Each row comes from the steps of one path. Every step used is in the known rows, and no mark comes twice. Write the path behind each row, first mark first.
(in the rows, 128 means zero)
Known rows
sututes -> geku -> repug -> zafe -> demuz: [132 135 136  89 134 132 157 106 158 113 109 101 179 139  66 121 121 167
  81 125]
zaso -> sututes: [136 129 157 120  77  97 175 151  93 145 135  94 174 126 111 165 112  58
 159 139]
zafe -> demuz: [169 115 157  99  55 114 178 129 120 146 137 121 161 143  79 158 139 112
 111 149]
sututes -> zaso -> demuz: [107 142 138 108  75 101 134 133 150  82 169 112 147 124 133 142 122 156
 165 132]
geku -> repug: [115 174 138  86  83 124 176 128 131 133 118 115 209 123 108 131 132 133
  79 101]
fided -> demuz: [108 108 159  92  33 126 170 167 130 131 119 137 186 107 138 132 125  97
 138 143]
geku -> repug -> zafe: [112 176 145  72 158 156 162 142 129 134 109 108 194 106  71 131 140 132
  91  90]
tafuf -> zaso -> sututes -> geku -> repug -> zafe -> demuz: [142 155 140 144 170 120 152 112 124 102 127 127 102 135  75 113  92 132
 127 136]
fided -> demuz -> zafe -> repug -> geku -> tafuf -> zaso: [105 123 102 163 173 154  75 117 132 135 101 184  27 112 182  67 144 138
 151 124]
zafe -> repug -> geku -> tafuf: [169 124 102 165 143 135 106 112 156 140 106  90 114 134 157 151 162 156
  99 117]
sututes -> geku -> tafuf -> zaso -> demuz: [127 134 129 146 115 124 114 135 141  79 162 154 153 149 134 117 106 187
  96 127]
demuz -> zafe -> repug -> geku: [113 111  87 115 154 136 113  92 123 160 108 129 101 155 137 123 163 108
 153 127]
zaso -> demuz: [131 156 151  97  77 126 162 150 122 122 138 112 170 120 111 162 132 126
 115 115]
sututes -> zaso -> tafuf: [128 121 140 126  87  90 149 134 153  96 173 131 140 144 144 143 100 131
 176 135]
sope -> repug -> geku: [107  47 106  98  99 156 152 126 147 157 122 124 195 111 151 153 119 102
 100 172]
geku -> tafuf -> zaso: [146 134 142 132 116 132 133 145 115 125 160 171 158 135 102 124 129 134
 104 128]
sope -> repug: [111  74 124  77  50 122 175 131 136 156 145 140 228 129 136 147 106  98
  96 170]
repug -> geku -> tafuf -> zaso -> demuz: [143 146 133 157 176 172 101 147 131 106 130 142  85  95 133 134 139 164
  99 104]
fided -> demuz -> zafe: [ 62 112 155  62  68 127 149 150 102 153 109 159 164 114 128  91 122  77
 158 133]
fided -> demuz -> zafe -> repug -> geku -> tafuf: [100 123 116 138 146 143  84 124 140 152  69 125  69 107 191  82 146 131
 138 112]

Which path is each row?
[ 99 153  98 152 190 113  50  91 160 102 119  97  30 122 184  92 145 189
 166 100] | sututes -> zaso -> demuz -> zafe -> repug -> geku -> tafuf
[167 116 165  85 132 144 160 142 121 146 124 120 143 126  40 157 142 110
 123 136] | repug -> zafe -> demuz
[136 107 137 130 138 153 119 146 136 140 111  98 164 107 126 146 146 129
  95 116] | repug -> geku -> tafuf
[150 148 155 163 127 107 137 156  90 131 151 140 123 121 117 135 101  92
 139 130] | geku -> tafuf -> zaso -> sututes
[175 142 102 218 181 120 101 117 121 131 126 119  39 132 164 143 132 120
 147 131] | zafe -> repug -> geku -> tafuf -> zaso -> sututes
[130 146 101 189 217 124  77 105  96 150 115 144  13 135 155  99 127 100
 169 119] | demuz -> zafe -> repug -> geku -> tafuf -> zaso -> sututes
[146  76 146  70 119 144 166 127 137 163 125 131 163 114  80 149 112 106
  94 170] | sope -> repug -> zafe -> demuz
[123 167 109 140 194 141  80 110 132 144  87 102  52 118 166 112 153 159
 115  82] | zaso -> demuz -> zafe -> repug -> geku -> tafuf
[100 151 130 129 212 174  80 138 104 129 119 168  62 100 126  91 132 142
 123  90] | repug -> geku -> tafuf -> zaso -> demuz -> zafe
[ 92 138  83 133 166 116  78  84 155 104 131 114  39 136 172 108 151 163
 199 122] | sututes -> zaso -> demuz -> zafe -> repug -> geku
[124  92 123 154  90  95 153 127 108 100 172 148 169 170 118 139  92  92
 170 173] | tafuf -> zaso -> sututes -> geku
[158 107  90 145 118 134 135 103 148 140 118 105 125 151 145 165 167 129
 133 139] | zafe -> repug -> geku
[145 125 141 185 176 145 113 152 102 129 128 125  88 105 133 139 115  93
 140 128] | repug -> geku -> tafuf -> zaso -> sututes
[130  95 118 142 106 119 120 124 140  94 169 164 191 170 116 117 112 159
 106 151] | sututes -> geku -> tafuf -> zaso
[124 107 148 146  90  81 139 141 121 117 134  76 197 150 139 143  88 107
 127 140] | zaso -> sututes -> geku -> tafuf
[133 193 113 142 171 120  91 108 112 131 137 176  46 144 141  90 137 164
 123  94] | geku -> tafuf -> zaso -> demuz -> zafe -> repug
